What can hang from each mark:
nitu: kagomi
razeg: fezuneb
fezuneb: benuf lodot vakaz
kagomi: fezuneb
mago: benuf
vakaz: fezuneb
tagob: benuf
benuf: fezuneb linug mago

Each row was made from one small tree. The marks that hang from a mark follow it in brackets, in alphabetical order. Every link used is in the known rows. Write each row's tree.
Known rows:
mago{benuf{fezuneb}}: [-20.8  -3.8  -4.9   7.3   0.1   1.3 -11.1  -7.8   7.2  -2.2   4.6  -7.0
  -0.4  -4.4   3.9  11.9 -12.5   5.0]
mago{benuf}: [ -8.3  -5.1   4.8   5.9   2.2   8.2  -7.1 -11.8   7.1  -0.9   9.5  -0.6
   3.3   0.7   6.2   9.8  -3.5   1.1]
benuf{mago}: [  9.5 -11.3 -16.0   7.1 -11.8   3.0  -6.3   1.3   4.5  15.4 -12.2   3.3
  -0.2 -10.9   6.2   7.6  -8.4  13.4]
kagomi{fezuneb{lodot vakaz}}: [ -5.7 -12.8  -3.3  -3.1  -3.2  -3.2  -5.1  10.0 -12.5  11.0   8.6   7.2
 -16.6 -25.4 -15.1  -7.8  -5.3  -0.1]
nitu{kagomi{fezuneb}}: [ -8.9  19.1  25.3   5.0  -1.2   9.1  -5.2   0.0 -16.6  -7.3   2.3  -9.6
   4.1  13.8  -3.5  -7.0 -17.0  -6.0]
kagomi{fezuneb{vakaz}}: [ -3.8   1.0   3.5  -1.9 -15.6  -8.3  -8.4   7.0 -15.7  10.5   6.2  -5.3
  -9.2 -14.9  -4.0  -4.9  -9.8   0.7]
fezuneb{benuf}: [-16.0  -5.4 -12.1  -1.0   2.5   8.3   7.2  -0.4  -2.6   6.5  13.1   6.5
  -1.0  -1.2   8.1  12.1   1.3  -1.9]
tagob{benuf{linug mago}}: [-21.0  -6.3 -16.9   8.9  -2.9   0.5  -8.4  -9.3  -6.6  -1.5 -11.7   0.7
 -14.4  -7.5  13.9  -1.9   4.6  23.0]
tagob{benuf}: [-14.2   4.8  -5.0  -3.3   4.7  -8.8  -1.7 -10.4 -10.0 -20.6   0.6  -3.9
 -13.9   6.0  -3.4  -5.1   6.7   7.7]
fezuneb{benuf{mago} vakaz}: [ -1.6 -23.3 -47.3  -1.0  -7.8   4.0   0.2   9.0  -2.4  30.2   1.8  10.4
  -7.6 -21.2   7.5  19.2  -8.7  14.6]
mago{benuf{fezuneb{lodot vakaz}}}: [-18.0 -19.9 -24.7   2.9   9.7   0.9  -9.5  -0.1   7.3   5.3   5.6   3.6
 -10.5 -20.0  -8.7   9.6 -11.1   7.8]
vakaz{fezuneb{benuf}}: [ -8.4   6.0 -19.3  -1.1   4.5   3.7   2.4 -11.5  -5.7  13.1  16.1  -5.2
   1.8  -1.3  13.4   6.8   0.3  -3.9]
nitu{kagomi{fezuneb{lodot vakaz}}}: [ -6.2   2.6   5.4   1.1   8.3   9.0  -3.5   7.5 -16.3   0.5   3.5   0.8
  -5.6  -1.8 -15.8  -8.9 -15.5  -3.1]
razeg{fezuneb{benuf{linug mago} lodot}}: [-21.3 -19.1 -23.2  20.6   9.5  26.6   9.0  -7.1  -4.1  21.1   8.8   3.0
  -7.2 -21.0  19.8  11.7  -4.1   7.7]
fezuneb{benuf{linug mago} lodot vakaz}: [-18.2 -42.6 -55.3   4.3  10.1  17.6   2.4  12.8   1.3  37.7   2.2  27.5
 -17.0 -38.6   6.5  12.4   1.7  18.3]
razeg{fezuneb{vakaz}}: [  3.7   0.9 -15.1   8.7   0.9   1.7   3.9  -3.6 -10.7   9.2   4.0 -17.3
  -3.8  -8.2   5.7   2.7 -10.3   2.2]
razeg{fezuneb{lodot}}: [-3.5 -5.5 -3.5 11.8 13.6 12.6  8.9 -7.3 -4.9  0.4  8.3 -5.7 -6.3 -9.6
 -0.7 -0.6 -3.6 -3.2]
fezuneb{benuf{linug mago}}: [-22.5 -16.4 -24.1  10.9  -4.7  17.4   0.1   0.7   0.8  25.8   0.7  10.8
  -1.8 -14.4  25.5  15.3  -0.7  13.6]
nitu{kagomi{fezuneb{benuf lodot vakaz}}}: [-16.2  -1.1  -2.3  -0.1   9.5  14.3   0.9   7.2 -17.6   4.7  11.8   4.9
  -6.6  -2.2 -10.5  -1.2 -14.5  -4.3]
mago{benuf{linug}}: [-22.2  -7.4   5.5  11.7   4.6  15.0  -8.9 -11.7   6.8   5.7   6.6   0.9
   3.1  -4.1  18.7   7.0   1.4   5.7]

Which tree is each row?
[ -3.9 -40.5 -56.3  -2.0   7.5  10.4   4.3  12.7   1.4  30.8   4.8  25.7
 -16.8 -34.2  -6.1  15.4  -3.1  13.4] | fezuneb{benuf{mago} lodot vakaz}
[ -8.3 -23.5 -34.8   8.1  -2.4  -0.3  -7.8   9.2   7.6  14.1 -15.8   7.9
 -12.6 -28.2  -7.9   7.2 -15.9  17.5] | benuf{fezuneb{lodot} mago}
[-12.5 -19.1 -37.0  -3.4   9.4  -8.9  -3.3  14.7   0.4   7.7  -4.8   5.0
 -17.4 -25.9 -18.5  -0.1  -9.5   8.6] | benuf{fezuneb{lodot vakaz}}
[-29.3 -18.9  -4.6  10.0  -6.7  16.4  -3.3   3.7  -9.7  22.3  10.9  15.3
 -12.7 -27.9  10.3   4.1  -3.2   6.2] | kagomi{fezuneb{benuf{linug mago} lodot}}
[-18.4 -19.1 -45.2  12.9 -11.9  -2.3 -15.1  13.3   1.4  31.2 -22.9  -1.8
 -10.3 -31.8  14.0   6.8 -16.4  29.0] | benuf{fezuneb{vakaz} linug mago}
[-30.7 -11.4 -18.7  10.2   2.6   4.0 -14.0  -2.2   4.8  11.6   0.7  -4.9
  -4.8 -16.0  12.5   9.0  -9.8  13.5] | mago{benuf{fezuneb{vakaz} linug}}
[-10.6   8.2  19.7   4.1   8.6  13.4  -2.6   2.2 -13.9  -7.1   4.3   0.0
  -1.7   5.4 -12.3  -9.6 -13.5  -6.8] | nitu{kagomi{fezuneb{lodot}}}
[-23.8 -10.2   5.0   0.6  -0.9   9.4   2.0   2.8 -12.0   7.0  20.6  11.6
 -12.8 -17.3  -3.9   1.2  -1.9  -6.2] | kagomi{fezuneb{benuf lodot}}
[-24.9 -33.8 -32.7   9.6  10.4  24.2   4.5   4.5   4.7  26.5   4.3  26.5
 -10.8 -27.5  12.0  11.8   4.7  12.5] | fezuneb{benuf{linug mago} lodot}
[-28.3  14.6  17.8   8.5   1.9  18.9  -1.5  -0.6 -18.2   1.1   9.0  -4.6
   3.2  10.3   9.8  -1.6 -13.0  -4.1] | nitu{kagomi{fezuneb{benuf{linug}}}}
[ -3.0 -29.9 -52.6   3.8  -2.9  -5.8  -9.5  16.2   4.9  23.2 -17.0   8.6
 -17.6 -36.8 -12.3   7.7 -18.2  22.2] | benuf{fezuneb{lodot vakaz} mago}
[ -2.1  -1.3 -29.5   3.3  -3.4   5.7  -1.5 -10.8  -2.9  22.9   8.4  -2.7
   1.6  -8.4  17.5  11.6  -4.8   4.7] | vakaz{fezuneb{benuf{mago}}}
[-15.4 -17.0 -35.6   7.4  10.7  16.5   0.3  -7.8  -0.1  28.8   8.8  10.7
  -5.9 -22.5  16.5   6.6   3.1   7.7] | vakaz{fezuneb{benuf{linug mago} lodot}}
[ -0.9 -16.6 -46.1   5.0 -15.3 -11.0 -12.8  13.2   1.9  22.7 -19.4  -3.8
 -10.3 -26.4  -1.7  10.4 -22.3  23.0] | benuf{fezuneb{vakaz} mago}
[-32.1 -22.0 -24.2   9.5  12.0   8.1 -11.3   0.4   7.0  12.1   3.0   5.0
 -10.7 -24.3   3.9   6.7  -6.5  12.6] | mago{benuf{fezuneb{lodot vakaz} linug}}
[-10.7 -31.9 -33.1   3.0   8.0  17.4   6.3   4.3   4.9  19.6   6.8  25.0
 -10.5 -23.0  -0.4  14.7   0.1   7.9] | fezuneb{benuf{mago} lodot}
[ -8.5  -3.8 -25.0   7.7   2.8   8.6   9.4  -3.9 -12.7  14.6  14.6 -12.1
  -4.8  -9.1  12.1  12.5  -9.3   0.6] | razeg{fezuneb{benuf vakaz}}
[ -4.6  13.6  10.8   1.9  -1.4   4.8  -6.4   5.3 -18.8   0.1   1.0  -9.2
   0.2   7.0  -7.2  -6.4 -18.8  -2.4] | nitu{kagomi{fezuneb{vakaz}}}
[-20.6   4.2  11.9   3.2  10.1  18.8   1.9   2.0 -15.4  -2.6  12.9   4.5
  -2.6   4.8  -6.8  -1.8 -12.5  -8.1] | nitu{kagomi{fezuneb{benuf lodot}}}
[-30.0 -21.2 -36.1   4.6  12.3   0.1  -5.5  14.9   0.0  16.1  -7.9   6.9
 -17.4 -31.4  -2.8  -3.8  -3.7  14.6] | benuf{fezuneb{lodot vakaz} linug}
